Each row was made from one small tree. The marks that hang from a mark follow it in brackets, in alphabetical order. Every link used is in the known rows. Write each row's tree.
Known rows
H(P): [.00, .05, -.07, -.06, .01, -.15, -.09, -.02, .02, -.23, -.01, -.04, .09, .11, -.03, .05, .02, .11, -.02, .08, .21, .11, .16]
H(G(S)): [.00, -.16, -.06, -.37, -.07, .08, .06, .00, .00, -.10, .12, -.03, .08, .19, -.06, -.09, .03, -.07, .10, .03, .11, -.04, .08]
H(G(S Y)): [-.13, -.19, -.08, -.41, .03, .20, .00, -.08, .03, -.08, .17, -.02, -.01, .29, .03, -.10, .01, .02, .02, -.02, .28, -.01, .10]
H(G(D S) P): [.00, .02, -.09, -.23, -.09, -.05, .02, .01, .09, -.26, .17, .09, .10, .21, .05, -.05, .13, -.14, -.04, .05, .13, .14, .10]
D(G(S(P) Y) V): [-.25, -.14, -.31, -.49, -.09, .15, -.24, -.69, -.07, -.33, .01, -.16, -.12, .17, -.13, -.01, -.01, .35, -.18, .25, .38, .00, .09]
E(S): [-.01, .08, -.15, -.14, .10, -.04, -.04, -.03, .07, -.19, .01, .02, -.04, .06, -.06, .19, .11, .11, -.13, -.01, .20, -.01, .06]
S(P): [-.10, .03, -.13, -.17, -.11, .02, -.08, -.19, .01, -.11, -.10, .05, -.15, .09, -.08, .01, .05, .19, -.05, .07, .07, -.03, .07]
G(D(V) Y): [-.12, .09, -.03, -.01, -.02, .01, -.14, -.23, .05, -.22, .11, .24, -.07, .07, .04, -.02, .01, .39, -.28, .06, .24, .08, -.03]
H(G(D S(P) Y)): [-.23, -.08, -.18, -.39, -.11, .23, -.05, -.29, .10, -.17, .13, .19, -.25, .30, .04, -.10, .15, .03, -.17, .00, .17, .01, .03]
B(E P): [-.10, .08, .01, -.03, -.19, .02, -.10, -.18, -.06, -.15, -.07, .12, .01, .18, -.22, -.01, -.08, .26, -.13, .10, .05, .07, .08]
D(G V): [.00, -.01, -.17, -.09, -.12, -.06, -.12, -.36, -.14, -.22, .04, -.17, .16, .04, -.17, -.01, -.09, .34, -.16, .20, .22, .08, .08]
B(G(D S) P): [-.13, -.08, -.01, -.15, -.23, -.13, .00, -.41, .01, -.20, .09, .19, -.04, .15, -.13, .08, .01, .15, -.09, .14, -.09, -.02, .13]
G(D S Y): [-.09, -.10, -.03, -.21, -.01, .12, -.03, -.17, .13, -.11, .15, .15, -.12, .11, .08, .07, .12, .24, -.09, -.02, .14, -.01, .00]
G(D(V) S(P) Y): [-.24, -.01, -.19, -.36, -.11, .14, -.19, -.50, .10, -.35, .02, .22, -.25, .11, .02, -.03, .10, .32, -.21, .16, .24, -.01, -.03]
E(B(G(D) P) S): [-.20, .37, -.08, .10, .04, -.14, -.12, -.37, .01, -.13, .09, .28, -.03, .09, -.16, .25, .08, .08, -.35, .15, .01, .13, .20]
E(H S): [.09, .03, -.24, -.10, .06, .10, -.07, -.03, -.12, -.04, .08, -.08, -.03, .08, -.12, .18, .09, .02, -.12, -.05, .23, .00, .09]
B(E(H) G(D S)): [.04, -.21, .06, -.04, -.24, .18, -.03, -.17, -.10, .03, .24, .18, .00, .10, -.23, .03, .06, .17, -.11, .10, .00, .00, .03]
G(S): [.02, -.13, -.06, -.30, -.06, .04, .00, -.11, .03, -.13, .03, -.06, .01, .07, -.06, .04, .06, .14, .12, .06, .10, -.11, .06]
D(G V(Y)): [-.16, .00, -.17, -.17, -.14, .00, -.06, -.51, -.06, -.21, .13, -.20, .12, .06, -.07, .03, -.11, .36, -.28, .13, .34, .10, .07]
B(E(H) G(Y)): [-.11, -.27, .07, .00, -.09, .25, -.14, -.16, -.14, .13, .16, .07, -.05, .24, -.23, -.03, -.07, .31, -.16, .04, .27, .07, .11]
D(G(S) V): [.02, -.10, -.20, -.31, -.14, -.01, -.09, -.42, -.13, -.31, .09, -.21, .17, .04, -.16, .03, -.04, .27, -.06, .24, .23, .01, .07]
H(G): [-.01, -.02, -.04, -.13, -.07, .02, .05, .07, -.05, -.05, .09, .01, .08, .17, -.06, -.12, -.01, -.01, .00, -.03, .09, .04, .10]
E(B(P) H S): [-.05, .38, -.32, -.03, .11, .11, -.19, -.27, -.23, .03, .03, -.06, .03, .11, -.21, .21, .04, -.05, -.20, .07, .20, .07, .25]
D(G(S(P)) V(Y)): [-.27, -.09, -.34, -.52, -.22, .11, -.11, -.78, .00, -.33, .03, -.22, -.07, .12, -.11, .01, -.01, .29, -.24, .23, .36, -.03, .08]
B(G P): [-.16, -.06, .02, -.03, -.15, -.17, -.06, -.32, -.09, -.13, -.01, .04, .02, .18, -.20, .02, -.11, .21, -.06, .13, -.03, .02, .21]
D(G(Y) V): [-.13, -.07, -.18, -.12, -.02, .03, -.20, -.41, -.11, -.22, .08, -.17, .06, .12, -.10, .00, -.11, .42, -.24, .16, .38, .10, .07]
E(B H S): [.07, .28, -.23, -.04, .18, .16, -.13, -.08, -.16, .11, .10, -.07, .03, .03, -.14, .20, .12, -.03, -.16, .02, .24, .05, .17]

Write each row's tree
[-.26, .23, -.15, -.14, .11, -.01, -.17, -.35, .04, -.10, -.03, .13, -.13, .09, -.21, .19, .09, .06, -.25, .17, .16, .02, .21]
E(B(G) S(P))
[-.24, -.32, .13, -.26, -.07, .17, -.08, -.25, .07, -.08, .12, .14, -.04, .22, -.17, .00, -.03, .32, -.08, .12, .26, -.02, .06]
B(E G(S Y))
[-.35, .00, -.03, -.13, -.01, .04, -.19, -.36, .07, -.27, -.01, .20, -.12, .30, -.23, .15, -.06, .29, -.33, .08, .31, .13, .14]
B(E(S) G(Y) P)
[-.13, -.05, -.11, -.26, .01, .07, -.04, -.08, .12, -.24, .19, .11, .00, .32, .12, -.06, .13, -.05, -.12, .00, .31, .17, .11]
H(G(D S Y) P)
[-.04, -.17, .07, -.12, -.17, -.07, .05, -.22, .07, -.12, .16, .18, -.01, .06, -.08, .07, .08, .17, -.04, .07, -.07, -.06, .05]
B(G(D S))
[-.07, .00, -.14, -.27, -.17, .06, -.05, -.30, .11, -.18, .00, .16, -.22, .07, -.03, .04, .19, .14, -.07, .08, -.03, -.07, -.01]
G(D S(P))
[-.12, -.18, -.21, -.37, -.04, .10, -.16, -.49, -.07, -.27, .13, -.20, .06, .13, -.09, .02, -.05, .37, -.14, .21, .40, .04, .09]
D(G(S Y) V)
[-.12, -.12, -.18, -.48, -.15, .14, .00, -.18, .01, -.17, .00, .01, -.10, .23, -.08, -.11, .10, -.07, .06, .07, .10, -.06, .08]
H(G(S(P)))
[-.24, -.03, -.09, -.19, -.08, .04, -.13, -.28, .10, -.25, -.06, .23, -.18, .17, -.29, .12, .05, .19, -.27, .13, .17, .03, .07]
B(E(S(P)) G)
[.07, .27, -.17, .05, .11, .04, -.19, -.07, -.20, .07, .07, -.13, .17, .08, -.12, .05, .04, -.03, -.05, .12, .24, .17, .28]
E(B H(P))
[-.01, .13, -.07, .01, -.08, -.12, .02, .08, .04, -.21, .15, .13, .10, .21, .05, -.07, .08, -.08, -.15, .02, .11, .21, .10]
H(G(D) P)
[-.21, -.07, -.14, -.32, -.08, .18, -.12, -.36, .15, -.16, .05, .18, -.32, .15, .05, .05, .20, .23, -.17, .03, .16, -.04, .00]
G(D S(P) Y)
[-.14, .13, -.03, -.06, -.15, -.03, -.01, -.33, .10, -.23, .14, .19, .01, .00, .05, .01, .01, .33, -.31, .04, .19, .06, -.04]
G(D(V(Y)))
[-.22, -.22, -.29, -.43, -.07, .19, -.16, -.55, -.03, -.15, .02, -.21, -.19, .20, -.08, .04, .08, .26, -.15, .13, .30, -.02, .11]
D(G(S(P) Y))
[-.14, .42, -.21, -.07, .13, -.04, -.17, -.26, -.04, -.15, -.06, .05, .02, .11, -.14, .22, .05, .03, -.21, .10, .16, .08, .22]
E(B(P) S)
[-.13, .03, -.08, -.30, -.15, .06, .02, -.41, .14, -.28, .18, .14, .01, .02, .05, .05, .05, .28, -.18, .11, .22, -.02, -.04]
G(D(V(Y)) S)
[.00, .15, -.06, -.03, -.16, -.06, -.01, -.07, -.03, -.24, .15, .21, .10, .09, -.04, -.14, -.03, .11, -.19, .07, .08, .10, -.03]
H(G(D(V)))
[-.17, .13, -.13, -.08, .00, -.04, -.15, -.12, .05, -.38, .16, .18, .07, .27, .06, -.12, .01, .11, -.29, .08, .37, .27, .09]
H(G(D(V) Y) P)
[-.07, -.06, .20, .15, -.20, -.03, -.02, -.11, .03, -.07, .13, .35, -.01, .09, -.18, .02, .01, .32, -.23, .08, -.05, .07, -.03]
B(E G(D))
[-.14, -.12, -.22, -.41, -.16, .06, -.03, -.61, -.02, -.28, .16, -.27, .11, .07, -.07, .04, -.06, .30, -.18, .18, .35, .00, .06]
D(G(S) V(Y))
[-.13, .02, .03, .11, -.22, -.20, -.03, -.32, -.03, -.13, .06, .21, -.05, .13, -.13, .05, -.03, .21, -.19, .10, -.12, .06, .13]
B(G(D) P)
[-.10, .00, -.16, -.32, -.22, .09, .02, -.20, .06, -.16, .09, .16, -.17, .19, -.02, -.10, .16, -.06, -.09, .04, -.01, -.01, .00]
H(G(D S(P)))
[-.23, .04, .00, -.08, -.11, -.08, -.11, -.29, .01, -.26, -.02, .19, -.03, .21, -.31, .16, -.06, .19, -.26, .14, .12, .08, .12]
B(E(S) G P)
[.00, .03, -.09, .00, -.22, .15, -.13, -.18, -.25, .00, -.01, .01, .01, .18, -.28, -.01, -.10, .18, -.12, .08, .10, .06, .11]
B(E(H) P)
[.07, .08, -.10, .08, -.18, .13, -.05, .12, -.12, -.06, .21, .17, .10, .24, -.12, -.11, .06, -.09, -.22, .02, .15, .26, .08]
B(E(H(G(D) P)))
[-.29, -.22, -.04, -.31, -.08, .01, -.10, -.47, .00, -.18, .05, .02, -.07, .28, -.11, .05, -.09, .24, -.05, .12, .19, -.04, .22]
B(G(S Y) P)
[-.11, -.02, -.07, -.26, -.04, .09, -.11, -.32, .08, -.30, .13, .19, -.06, .08, .03, .01, .06, .34, -.17, .10, .25, .00, -.03]
G(D(V) S Y)
[-.26, .05, -.19, -.40, -.23, .08, -.05, -.58, .15, -.32, .06, .19, -.18, .06, .01, .00, .10, .25, -.27, .14, .21, -.05, -.02]
G(D(V(Y)) S(P))
[.07, .07, -.17, -.26, .03, .28, -.04, -.05, -.25, .21, .20, -.11, .17, .17, -.12, -.09, .05, -.19, .07, .05, .18, .01, .20]
E(B H(G(S)))
[-.05, .21, -.21, .02, .21, -.01, -.18, -.16, -.13, -.04, .13, -.08, .14, .13, -.19, .23, .06, -.09, -.18, .15, .33, .18, .33]
E(B(G) H(P) S)
[-.26, -.13, .00, -.18, -.12, -.03, -.08, -.47, .05, -.17, .12, .19, -.14, .23, -.05, .06, .01, .24, -.18, .10, .08, .01, .14]
B(G(D S Y) P)
[-.15, -.12, -.13, -.40, .06, .06, -.06, -.08, .07, -.24, .12, -.08, .06, .35, .06, -.08, .04, -.05, .00, .05, .40, .12, .18]
H(G(S Y) P)
[-.03, .08, -.14, -.27, -.12, -.11, -.05, -.13, .04, -.44, .15, .13, .18, .17, .00, -.10, .06, -.05, -.09, .19, .22, .15, .07]
H(G(D(V) S) P)
[.01, -.06, -.05, -.16, .00, .15, -.09, -.26, -.20, .19, .19, -.10, .12, .06, -.21, .05, .01, .02, .05, .16, .11, -.03, .24]
E(B(G(S)) H)
[-.02, -.15, .02, .05, -.12, .03, -.14, -.08, -.15, -.05, .10, .01, .13, .20, -.28, .00, -.07, .12, -.11, .15, .20, .16, .19]
B(E(H(P)) G)
[.04, .01, -.10, -.07, -.10, .14, -.07, .13, -.20, -.05, .12, -.04, .18, .28, -.18, -.14, -.03, -.10, -.08, .04, .27, .22, .14]
B(E(H(G P)))
[-.18, .29, .05, .19, -.09, -.13, -.10, -.36, -.07, -.01, .09, .25, .03, .09, -.15, .07, -.01, .17, -.24, .17, -.09, .11, .20]
E(B(G(D) P))
[.04, .35, -.29, -.03, .24, .05, -.20, -.07, -.12, -.06, .08, -.12, .12, .09, -.10, .23, .14, -.13, -.16, .10, .38, .18, .26]
E(B H(P) S)
[-.16, -.05, -.10, -.17, .08, .02, -.09, .01, .03, -.19, .11, -.03, .05, .34, .06, -.10, .00, -.01, -.11, -.01, .39, .19, .19]
H(G(Y) P)
